Each row comes from the steps of one path. Every step used is in the known rows, and no mark comes twice. Write the path behind each row, first mark first.
(in the rows, 128 means zero)
Known rows
M-N-T-S-R: [ 53 151 121 171 100 167 117 181 146 114 124 127  74 176 104 114 125  75
  65  67]
K-T-S-M: [164 159  71 131 134 119 115 186 146  74 138 117 105 138 133 116 131  65
 160 171]
R-Z-W: [173 115  98 142  92 132 202 151 107 167 154 158 108 137  89 135 131 130
 153 187]
R-Z: [155 139 109 129 127  95 172 151 119 150 149 155  97 161 106 127 130 110
 153 185]
T-S-M: [169 146 101  99 106  66  93 181 135  93 124 117 118 133 139 134 144  33
 127 117]
T-S-R-Z: [172 165  94 144  90  85 137 174 142 113 111 135 128 191 114 118 108  63
 135 137]
T-N-M-S-R-Z: [127 124 130 159 183  66 131 168 101 121 141 124 138 129 100 105 155 114
 106  61]
T-S: [150 148 115 130  97  97 104 152 137 101 128 144 122 122 126 108 132  61
 123 127]
M-T-S: [ 88 134 135 116 128 154 116 171 150  98 146 165  85 110 125  85 137  69
 114 146]
K-T-N-M-S-R: [120 136 101 180 192 132 130 165 125  87 140 109 138 127 110  96 136 138
 133 101]
Z-W: [151  95 115 146  85 171 166 128 112 149 137 132 139  99 107 139 131 150
 125 130]
Z-R: [161 141 144 150 136 155 166 123 121 133  96 100 168 145 111 144 146 161
 138 117]
S-T-M-N: [149 147 149 149 142 102 111 169 121 105 121 102 106 135 109  94 127 119
 126   6]
S-M-N-T-K: [ 90 135 122 120 138 108 103 175 122 126 160  92  82 174 126 159 162  66
 105  65]
N-T-M-S-R: [ 67 107 108 185 145 113 101 169 115  78 132 133 105 156 102 143 123 133
  78  57]
T-N: [162 136 130 157 149  96 141 123 116 124 131 120 137 103 122 108 143 115
 110  38]
M-N: [ 76 121 175 138 128 165 134 131 131 154 129 114  92 144 121 118 149 104
  79 111]
T-S-R-Z-W: [185 149  87 152  67 106 157 174 134 123 114 138 134 176 104 123 108  74
 135 138]
K-T-S-M-N: [138 155  95 136 134 138 117 187 148  87 140 111  86 148 128 111 142  54
 134 163]
T-M: [149 126 156 152 165  83  91 114 110 103 155 113 138 140 123 148 149 125
  99  90]
K-T: [132 145  93 154 152 169 144 142 141 102 142 127 113 136 123 110 118 141
 160 183]

Write each row's path
[ 75 129 116 116 136 134 112 192 130 120 136  97  67 160 124 154 151  79
  87  80]	S-M-N-T
[ 66 152 139 109 180 128  66 182 136  92 186 158 106 110 113  96 161  83
 121 144]	N-M-T-S
[ 82 164 124 117 174 114  92 201 139 100 176 153 107 157 102 102 144  84
 131 154]	N-M-T-S-R-Z
[157 150  95 179 169 143 153 138 130 100 144 121 120 116 119  95 131 132
 144 110]	K-T-N
[ 98 166  60 168  93 129 106 191 146  79 121 145 104 168 107 124  99  88
 112  74]	N-T-S-R
[117  84 165 165 156  84 105 133 108  98 111 101 148 154 124 143 136 128
  75  80]	T-M-S-R
[ 66 158 113 169 101 149 138 192 141 125 135 141  58 195  93 115 126  66
  77  96]	M-N-T-S-R-Z
[ 91  94  91 195 122 121 143 181 103 100 147 148  96 158  81 150 126 135
  90  89]	N-T-M-S-R-Z-W
[112 116 140 159 183  82 110 154 105 109 132 110 154 110 112 105 155 122
  95  30]	T-N-M-S-R
[149 161  83 156 126 143 124 161 147  83 143 140 109 130 122  96 122  88
 156 183]	K-T-S
[119 101 128 176 178 129 121 142 117  81 150 124 113 125 118 116 140 134
 120 160]	K-T-M-S
[140 160  97 172 200 130 120 152 124  92 174 120 129 113 110  97 149 133
 147 110]	K-T-N-M
[157 158 106 142  90 101 110 159 148  98  97 117 148 170 130 119 104  74
 119 100]	T-S-R
[125 121 125  97 173 110 128 181 130 103 138 108  97 114 140 127 159  83
 113  74]	S-M-T-N
[ 80 112  97 185 145  98 124 180 111  90 143 147  89 172  91 144 123 123
  90  87]	N-T-M-S-R-Z
[118 129 112 134 101 165 163 190 147 116 136 160  97 150 106 100 119  83
 123 155]	M-T-S-R-Z-W
[115 131 108 173 199 130 125 160 117  91 160 126 121  97 108  87 152 130
 134 118]	K-T-N-M-S
[183 152 120 144 142  77 108 165 120  89 118 112 129 124 113 100 113 133
 156  18]	S-T-M
[122 122 133  84 161  95 106 164 127 116 168 106 110 148 145 145 158  74
 146 110]	S-M-T-K
[153 168  74 165 121 147 129 167 156  80 117 119 130 168 125 104 101  98
 152 159]	K-T-S-R
[ 54 139 143 166 127 148 113 141 123 141 176 127  79 168 106 126 150  93
  92  66]	M-N-T-K
